What can hang from each mark:
supa: museg tuzi
duvim: milu
bebim: pufis tuzi
tuzi: milu museg supa
milu: tuzi
pufis: bebim supa
dubu: pufis
museg: tuzi

Each row was made from one small tree. The marks that hang from a mark follow it in brackets, in alphabetical order. Every link used is in the known rows. Write each row's tree.
Known rows:
bebim(tuzi): [  5.1  17.7  15.2  -5.9  13.8   6.0  -0.6 -25.5  12.9  16.6  33.1 -19.1
  -2.8  -0.6   5.4  68.1   9.7  23.1]
pufis(bebim supa): [ 12.2   7.3   3.8 -23.4  14.8   2.8   6.1 -13.9   3.6  16.0  31.9 -20.3
 -21.3   1.6  13.3  53.7  26.8   9.4]
museg(tuzi(milu supa)): [ 11.4  20.5  33.4  12.4  19.3  21.5 -13.6 -20.7   5.1   7.2  42.2 -17.8
   8.2  -2.2 -20.6   3.5  17.9  21.7]
duvim(milu(tuzi(supa(museg)))): [ 11.5  27.7  24.2  23.9  28.3  10.3  -0.5 -31.4   3.7   4.3  33.2 -14.2
  23.2   6.7   0.2  16.8  25.4   6.6]
supa(tuzi): [ -4.5  13.8  -6.0   0.7  15.2   0.1  -5.8 -14.0   6.6  17.2  29.3  -7.7
  26.0  -5.4   3.1  20.7  22.0  26.0]
supa(museg): [  3.2  23.6  10.7   7.9  13.0   7.8   3.5 -16.0  -1.7  22.5  30.5 -18.0
  -3.5   4.0  15.3 -13.8  18.0  14.0]
milu(tuzi(museg)): [ 14.7  18.9  25.2  15.8  23.5  21.1  -3.7  -7.6   6.6   8.5  35.9 -14.9
  14.0  -5.6  -4.4  13.9  21.7  19.4]
milu(tuzi(museg supa)): [  8.2  31.9  39.4  30.0  26.2  19.1  -0.6 -12.8  12.5   2.0  36.8 -12.4
   6.3  -4.3  -4.6   8.1  14.8   5.8]
museg(tuzi): [  4.7  10.2  10.7   5.2  17.8   7.0 -17.0 -14.1   3.5  24.1  29.5 -18.5
  27.3  -2.3 -17.6  13.9  26.7  34.8]
bebim(tuzi(museg)): [ 24.8  22.3  25.8  -1.8  13.2  15.9   2.0 -20.1  15.7  13.6  41.7 -18.7
  -4.8  -3.9   9.0  45.5   0.4  23.3]
tuzi(milu): [ 19.6   9.2  18.6 -11.5  12.7  27.1  -3.0 -12.0  -6.2  -2.6  43.8 -20.4
  -9.5  -2.0   2.9  15.8  15.0  23.5]
duvim(milu(tuzi)): [ 16.7  11.5  12.0   7.4  27.2  11.8  -6.7 -24.4  -0.4   2.2  31.7 -16.3
  34.1   3.4  -4.2  39.0  30.4  21.8]
bebim(pufis tuzi(milu)): [ 18.0   9.1  19.1 -25.4  12.1  31.6  -0.6 -29.3   2.4 -21.6  45.8 -24.4
 -19.5  -7.7  -7.8  53.4   4.8  14.1]
pufis(supa): [ -3.0  10.8  10.7 -10.3  10.3   0.6   5.3 -19.4  -1.7  17.5  27.2 -20.7
 -24.4   1.4  -4.6  30.3  26.3  26.0]
dubu(pufis(bebim supa(museg tuzi(milu)))): [ 11.1   4.8 -15.8 -10.0  18.4  17.0   6.2 -32.8  -3.6   9.0  35.6 -21.1
 -38.4   5.3  21.3   3.3  25.2  11.4]
bebim(tuzi(museg supa)): [ 18.9  35.1  39.6  11.5  16.3  13.5   5.1 -25.4  21.7   7.2  42.6 -16.5
 -11.8  -2.4   8.3  40.0  -6.1  10.0]
supa(tuzi(milu museg)): [28.6 16.1 11.2 -2.4 14.0 25.8 -3.2 -9.4  5.4  3.6 50.2 -8.6 12.8 -9.7
  4.7 -7.0 10.6 27.3]
milu(tuzi(supa)): [-12.1  26.9  29.6  25.6  26.8   9.4  -2.9 -18.1   9.1   5.3  28.0 -13.1
   8.9  -1.1  -8.9  30.9  24.7   5.0]

Write each row's tree:
[ 24.2  14.3   5.9  -0.2  23.5  19.5   2.0 -28.5   8.9  -4.6  36.0 -24.0
 -25.2   3.9  27.6  34.9   1.0   3.2] => dubu(pufis(bebim(tuzi(museg supa))))
[ 13.8  19.7  18.6   9.3  14.8  21.1  -7.4 -19.9  -0.8  25.3  41.2 -19.4
   5.4   1.6  -5.3 -24.4  23.8  24.9] => supa(museg(tuzi(milu)))
[ 18.2   0.0  -2.5 -21.7  18.2  20.4   5.8 -36.5   0.6   1.0  36.6 -28.8
 -51.1   5.5  15.7  56.4  17.0  14.7] => dubu(pufis(bebim(tuzi(milu)) supa))
[ 14.5   2.6 -10.0 -11.8  22.4  14.8  -1.5 -28.7   3.9   1.8  29.9 -25.8
 -19.9   5.0  25.3  52.7  11.3  11.3] => dubu(pufis(bebim(tuzi)))
[ 37.6  31.2  49.4  10.0  15.6  36.6   4.2 -11.6   4.7 -15.0  55.8 -16.7
 -20.6  -4.2   7.0 -19.1  -5.2   7.1] => tuzi(milu museg supa)
[  6.8   9.3   1.9 -16.7  11.1  12.6   3.0 -19.7  -1.6  -8.3  34.1 -16.8
 -13.0 -10.0 -12.0   4.1  18.3  18.2] => bebim(pufis(supa(tuzi(museg))))
[ 32.0  12.7  11.7  -4.8  23.0  29.9   2.2 -29.4   6.8 -11.2  43.8 -24.9
 -32.9   3.0  25.8  32.2  -0.3   4.0] => dubu(pufis(bebim(tuzi(milu museg supa))))
[ 11.5  28.9  35.2  -4.8  14.1  30.2   6.6 -38.1   7.8 -19.8  47.8 -21.9
 -33.2  -3.4  -1.9  25.3  -1.2  -4.8] => bebim(pufis tuzi(milu supa(museg)))
[ 30.2  10.5  13.7 -23.6  17.8  22.0  -0.3 -17.2  12.4   5.4  46.3 -19.6
  -6.2  -1.4  20.9  78.4  10.0   7.3] => pufis(bebim(tuzi(milu)))
[  7.8  22.3   3.4   5.2  13.0  17.7   1.0 -20.4   2.3  19.6  43.8  -8.8
   5.5  -2.2  10.1 -19.7  20.5  18.3] => supa(museg tuzi(milu))
[ 11.3  33.8  38.8  14.3  15.2  25.3   6.4 -22.7   0.7  -1.1  46.3 -16.8
 -25.7   3.2   9.4 -19.3   7.3  -0.2] => tuzi(milu supa(museg))
[ 18.2  15.1   6.2  -1.7  22.4  24.5   4.2 -35.7   5.0  -3.6  39.1 -25.1
 -36.0   7.1  28.5  28.0   6.3  -0.4] => dubu(pufis(bebim(tuzi(milu supa(museg)))))
[ 32.3  26.6  42.8  -7.8  14.7  38.9   5.2 -29.3  10.9 -30.8  55.3 -21.5
 -29.6  -9.4  -4.4  25.2 -11.5   1.0] => bebim(pufis tuzi(milu museg supa))
[ 20.6  15.2  22.4 -20.5   9.5  20.0   8.1 -30.6   8.8  -8.6  41.2 -24.4
 -34.2  -7.9  -9.3  42.0   4.3  16.2] => bebim(pufis(supa) tuzi(museg))
[ 17.3   2.3 -15.9 -10.7  19.1  12.0   3.4 -25.0   0.8   5.4  32.4 -20.1
 -25.9   1.3  19.0  15.3  20.1  16.3] => dubu(pufis(bebim supa(tuzi(museg))))
[ 33.2  15.8  19.8  10.8  26.3  19.5  -4.9 -19.8   1.6  -0.6  38.4 -16.0
  32.2   0.5  -1.1  21.0  22.5  22.4] => duvim(milu(tuzi(museg)))
[ 11.7  16.1   5.3 -13.9  14.0   3.7  11.6 -18.4   3.3  26.2  33.2 -20.0
 -28.6   5.4  20.9  25.1  27.0   2.9] => pufis(bebim supa(museg))
[-12.4  33.8  31.1  33.4  25.7  10.3   1.2 -21.9   8.9  12.2  29.2 -13.0
   3.0   1.5  -2.8   7.7  24.7  -0.4] => milu(tuzi(supa(museg)))
[  7.8   9.6  13.9 -14.4  10.6  22.4   0.4 -26.3  -8.6  -2.7  37.3 -24.6
 -27.2  -3.7 -19.8 -11.4  25.0  16.8] => bebim(pufis(supa(museg(tuzi(milu)))))
